Known rows, with every way that one mark hangs from another:
Q521{Q919{Q662 Q969} Q998}: [  4.5  30.5 -10.3 -17.9 -18.9 -11.6  59.1  -7.4   6.4  10.3  -0.9   0.7
  -9.6  17.5   5.8  -3.4  23.4  10.1  -4.7  42.4   0.2]
Q998{Q150 Q521}: [-12.4 -15.2  -8.4  -5.6  22.9  34.8 -26.8  12.5 -13.9   2.9   1.0  28.4
   5.7  -9.0  24.5  -8.5  11.4  -1.2   4.2   8.0   8.3]
Q998{Q150 Q521 Q649}: [-11.4 -16.2 -23.2 -12.1  21.9  51.5 -22.7  20.3 -16.4 -11.8  -3.0  34.9
   2.2  -3.8  15.7   7.8   0.3  -3.5   2.2  24.5   4.3]
Q919{Q662}: [ -4.7  16.7   2.4   9.8   1.4  -3.5  18.8  -2.3   4.5  10.0  -1.4  -1.2
  -0.4   4.7 -11.3   2.6  10.2  -3.2  -7.5  14.9 -21.2]
Q662{Q919{Q521{Q998{Q150}} Q969}}: [  4.1  48.9 -29.2 -24.1   9.3  15.7  -1.3   3.0   2.5 -13.7  -9.4  12.6
 -28.7  -2.3  26.1 -30.3  37.0  -0.2  -8.0  23.1   9.6]
Q649{Q998{Q150{Q920}}}: [ -1.7   0.1  -4.4 -11.1  26.3  22.4 -38.3  -9.4 -15.2 -24.7 -23.4  -1.4
   7.1  11.7 -18.6  13.1  21.1  -9.8   6.3  -0.8  17.8]
Q649{Q998{Q150 Q521}}: [-12.4 -11.1 -14.3 -11.4  25.5  31.8 -24.7   8.6 -23.4 -10.2 -17.7  18.8
   9.8   0.3   6.6  -3.2  13.3   8.8  14.9   8.5  10.8]
Q521{Q998}: [  5.2  -3.1   0.7  -1.6  -8.4 -20.7   9.2   3.4   1.8   0.1   6.5  -4.1
 -17.3   5.4   3.4 -10.7  10.2   0.7   0.1  24.0   2.7]
Q998{Q649}: [  0.8  -1.4 -15.0  -7.6  -0.3  14.3   4.5   7.9  -3.0 -15.0  -4.4   5.0
  -5.4   3.6  -8.2  15.1 -12.2  -2.7  -4.3  16.2  -3.3]
Q649{Q998{Q150}}: [ -0.5   6.6  -9.2 -10.3  15.4  21.8 -20.0  -0.5 -16.4 -11.6 -28.1   4.4
   2.6   6.6  -8.6  -3.9   8.5   5.2   7.8   3.6  11.0]
Q919{Q969}: [  2.8  16.8 -12.3 -22.0  -2.1  11.3  20.6  -8.0  -0.1  -2.7   0.7   5.5
   3.5   0.8   3.7  -2.0  -0.9  -2.6  -1.1   9.4   6.6]
Q521{Q919{Q662} Q998}: [  1.9  13.4   3.4   3.7 -13.9 -22.8  39.2  -0.2   8.0  13.8  -3.0  -6.5
 -14.2  17.1   0.5  -0.2  22.9  14.8  -3.4  32.8  -6.3]
Q919{Q521 Q662}: [ -7.3  35.0   4.9  20.7   3.1 -15.8  16.2  -3.8  13.5  12.3  -4.7  -0.3
  -9.0   8.3   4.9   5.8  28.0   7.3 -16.3  -0.9 -25.8]
Q662{Q919}: [ -4.0  14.9 -18.1  -8.5   4.3  13.1  -6.3   7.4  -0.2 -18.2  -4.5  -4.9
  -6.2 -10.3  -6.6 -11.6   2.7  -6.7   4.4  -0.9  -4.5]
Q998{Q150{Q920} Q521{Q919} Q649}: [-11.4 -25.2 -20.1 -18.8  24.7  48.8 -29.7  11.6 -13.6 -18.1  -4.6  29.8
   7.6   5.8  16.9  31.5  17.1  -3.2   3.1  14.6  23.4]
Q521{Q998{Q150{Q920}}}: [  7.5  -9.2   2.5  -6.7  14.5   7.9 -30.9  -3.3  -1.1 -10.0   1.4   4.8
 -16.9   7.9  -0.4  -2.1  29.4 -17.9   0.0  21.9  17.6]
Q662{Q919{Q521 Q969}}: [ -3.1  49.7 -28.4 -17.6   4.5  10.6  13.3  -2.3   6.1 -18.7  -7.6   1.8
  -9.8  -5.1  15.3 -12.4  20.3   2.7  -5.3  -5.1  -2.0]
Q649{Q998}: [ -2.1   5.1  -5.7  -3.8   5.3  -6.2   2.4  -3.5 -11.4 -13.7 -18.1  -9.8
   3.5   7.4 -16.1   2.4   2.0  10.7   9.2  -1.0   3.0]
Q649{Q998{Q150{Q920} Q521}}: [-12.6 -19.9  -9.5 -10.1  37.5  33.7 -43.1   1.9 -22.8 -25.1 -10.7  14.4
  10.8   5.5  -4.4  13.9  27.0  -5.0  14.9   3.2  16.4]
Q521{Q919{Q969} Q998{Q150}}: [  9.5  17.5 -15.7 -33.4  -8.7  16.7  18.7  -4.1  -4.9   5.5  -9.0  16.1
  -9.2   8.8  26.9 -12.2  19.4   9.0  -2.0  35.5  30.0]
Q521{Q998{Q649}}: [  5.8  -4.4 -13.6  -9.0  -7.9  -6.1  14.5  11.4  -1.1 -14.3   0.9   2.6
 -23.4  10.0  -5.6   2.9  -2.6   1.1  -2.5  39.0  -1.4]
Q662{Q919{Q521{Q998}}}: [  0.3  28.8 -14.1   3.7  -2.1 -21.3   2.7   8.6  10.1 -14.9  -1.0  -5.5
 -32.3  -1.1  14.8 -21.3  31.8   9.0  -3.9   7.3  -5.7]
Q150{Q920 Q998{Q521 Q649}}: [ -1.1 -22.2 -29.1  -9.8  14.3  17.7 -15.7  10.2  -2.1 -30.5  23.8  10.2
  24.4  -6.8  -7.8  24.2  16.1 -14.7  -8.5   9.9   4.3]

Rows:
[ -3.6  53.3  -9.3  -2.2   0.4  -5.5  38.3 -10.8   9.2  12.0  -2.9   6.2
  -4.9   9.8   9.6   5.2  28.2   4.7 -17.1   9.1 -19.4] -> Q919{Q521 Q662 Q969}
[  3.1  44.1 -41.9 -28.3  -4.3   2.6  27.4   8.5   4.4 -32.2  -4.3   3.1
 -32.8   3.2  10.4  -7.6  17.9   2.5  -8.4  32.8  -2.9] -> Q662{Q919{Q521{Q998{Q649}} Q969}}
[  2.2  49.0  -7.2  -2.5  -6.3 -25.7  47.4  -9.2  11.5   7.8   1.5   2.9
 -21.9  15.2  12.4  -8.8  38.3   7.9 -15.9  33.2 -17.1] -> Q919{Q521{Q998} Q662 Q969}
[-15.0 -19.4 -11.3 -13.0  27.6  31.3 -30.2   0.8 -20.9 -19.3 -20.6  13.7
  15.6  11.3   7.7  21.0  32.2   8.4  16.5  -1.5  29.1] -> Q649{Q998{Q150{Q920} Q521{Q919}}}
[  7.3 -10.8 -13.8 -17.5   6.0  18.7 -15.3   4.5  -5.1 -20.6  -9.8   9.5
 -15.7  17.7   5.4  23.4  21.2  -4.0  -3.1  35.1  26.7] -> Q521{Q919 Q998{Q150{Q920} Q649}}
[-13.7 -15.8 -24.2 -16.4  12.7  49.6 -10.3  20.2 -15.8  -4.3 -10.8  33.7
   6.0   1.6  28.1  15.9   3.4  12.1   3.5  22.6  16.2] -> Q998{Q150 Q521{Q919} Q649}
[  2.4  46.8 -27.0 -19.9  -3.9 -10.7  22.6   0.4   8.2 -17.9   0.3  -1.9
 -28.2  -0.2  18.6 -23.4  31.0   5.2  -3.1  16.8   0.0] -> Q662{Q919{Q521{Q998} Q969}}
[ -0.3 -19.3 -15.2  -3.5  15.8   4.7 -19.6   1.4   1.7 -15.9  29.4   6.2
  30.3 -11.5   1.2   8.9  26.8 -10.9  -5.8  -6.8   7.4] -> Q150{Q920 Q998{Q521}}
[-19.3   5.9 -13.4  -4.6  18.8  28.2   6.9   7.6 -16.5   2.5 -26.7  17.0
  13.2  10.9   7.2   6.4  25.5  19.5  11.5  18.8   1.2] -> Q649{Q998{Q150 Q521{Q919{Q662}}}}
[ -0.9 -13.1 -33.4 -12.0   3.9  16.5   1.1  17.7  -4.5 -14.9  20.1  16.3
  22.6 -12.1   2.7   7.0   2.0   2.1 -11.1  14.8  -1.5] -> Q150{Q998{Q521 Q649}}
[ -0.8  -6.3 -12.9 -14.8  23.0  40.6 -36.3   1.9  -8.4 -21.7  -9.5  12.9
  -2.0   6.9  -8.9  24.7   9.0 -22.1  -4.6  14.3  11.6] -> Q998{Q150{Q920} Q649}
[-17.0   0.3 -22.4  -7.7  13.9  45.9   8.0  17.5  -9.9   4.5 -13.9  32.3
   6.4   7.9  16.3  17.6  13.3   9.4  -4.0  33.5  -4.8] -> Q998{Q150 Q521{Q919{Q662}} Q649}
[  4.6  30.9 -26.5 -27.1 -18.0   2.7  63.5   1.1   3.1  -3.8  -6.6   5.4
 -13.5  19.8  -2.5  14.4  10.8   8.6  -8.8  58.5  -3.2] -> Q521{Q919{Q662 Q969} Q998{Q649}}
[-10.5 -24.9  -4.8  -5.9  33.6  36.6 -46.6   4.2 -10.1 -10.7   7.4  23.2
   7.8  -3.7  13.6  10.3  25.3 -16.6   5.5   3.3  13.2] -> Q998{Q150{Q920} Q521}
[-15.6  20.8 -23.3 -19.6   4.7  13.1  46.5  -2.4 -12.7  -3.1 -16.4   7.5
  18.6  14.6   0.5  11.1  20.8  21.8  12.0  21.0  -0.9] -> Q649{Q998{Q521{Q919{Q662 Q969}}}}
[ -1.2 -19.7 -31.7 -16.3   5.6  17.0  -1.7   9.4  -1.9 -24.3  16.1  11.7
  29.7  -1.7   3.5  31.9  20.1   1.6  -6.8   6.4  15.7] -> Q150{Q920 Q998{Q521{Q919} Q649}}
[-11.4   6.6 -27.2 -35.8  15.4  42.4   5.5   2.1 -24.8 -10.2 -23.1  25.0
  17.2   7.6  24.1   2.2  15.7  22.0  15.7  12.8  28.8] -> Q649{Q998{Q150 Q521{Q919{Q969}}}}
[-11.4 -24.4 -18.7 -13.4  33.1  50.0 -39.9  11.9 -14.2 -24.6   1.0  28.1
   5.2   0.1   6.5  24.8  13.0 -18.9   1.5  17.8   9.7] -> Q998{Q150{Q920} Q521 Q649}
[-15.8  15.9 -17.7 -16.2  -1.1  19.0  47.7   0.2  -3.4  10.6   2.5  19.0
  14.7   7.4  20.1   8.1  19.2  11.1   0.4  23.0  -2.9] -> Q998{Q521{Q919{Q662 Q969}}}
[  9.0  17.1 -30.4 -40.5  -8.9  30.2  22.4   4.5  -8.8  -8.7 -13.0  20.9
 -13.3  14.3  20.6   3.2   7.8   7.7  -5.9  51.9  27.7] -> Q521{Q919{Q969} Q998{Q150 Q649}}
[ -0.5  30.8 -31.7 -10.5  10.5  18.0 -15.4  17.8   0.9 -25.0 -16.0  12.8
 -37.0   0.0  14.7 -10.4  26.3   3.0  -8.6  29.3  -1.1] -> Q662{Q919{Q521{Q998{Q150 Q649}}}}
[ -0.9  35.1 -11.9 -17.2 -10.2   9.4  50.6 -10.2   3.5  10.7  -8.4   3.8
   9.6  12.1   5.1   9.8  12.9   7.8  -6.0  20.6  -2.2] -> Q521{Q919{Q662 Q969}}
[  6.2  31.8  -9.6 -12.2  -8.5 -23.1  27.2  -7.3   7.0   1.0   4.2   3.4
 -22.0   9.0  26.2 -10.2  27.0  11.6  -9.1  19.6   3.7] -> Q919{Q521{Q998} Q969}
[  6.5 -10.4 -13.4 -15.1  14.5  21.3 -27.2   4.9  -4.3 -25.1  -3.3  11.4
 -19.4  12.5  -7.6  14.0  17.4 -18.6  -5.5  38.4  14.7] -> Q521{Q998{Q150{Q920} Q649}}
[ -3.9  23.3 -30.6 -23.1  -6.4  10.7  48.8   0.1   3.4  10.2  17.6  14.9
  35.3  -3.5  15.2   1.2  26.5  11.5 -11.1  19.5  -1.7] -> Q150{Q998{Q521{Q919{Q662 Q969}}}}
[  0.2  27.5 -10.0  13.1  -5.5 -22.2  29.6   6.5   9.1  -2.3  -2.0   1.0
 -30.1  16.4  -1.0   9.7  27.7   8.1 -20.3  39.8 -26.8] -> Q919{Q521{Q998{Q649}} Q662}
[  0.6   8.7   3.8  -0.8   7.7   3.7  -0.4  -4.6   4.7   3.1  -6.9   3.1
 -10.5  19.1  -0.2   9.6  42.2  -6.0  -5.8  32.6   8.2] -> Q521{Q919{Q662} Q998{Q150{Q920}}}
[  2.2   4.8 -46.0 -37.3  -7.3  26.8  33.9   8.0  -5.8 -12.7  13.9  22.4
  29.6  -6.3  19.4  12.8   4.3  13.2  -8.8  22.1  17.2] -> Q150{Q998{Q521{Q919{Q969}} Q649}}
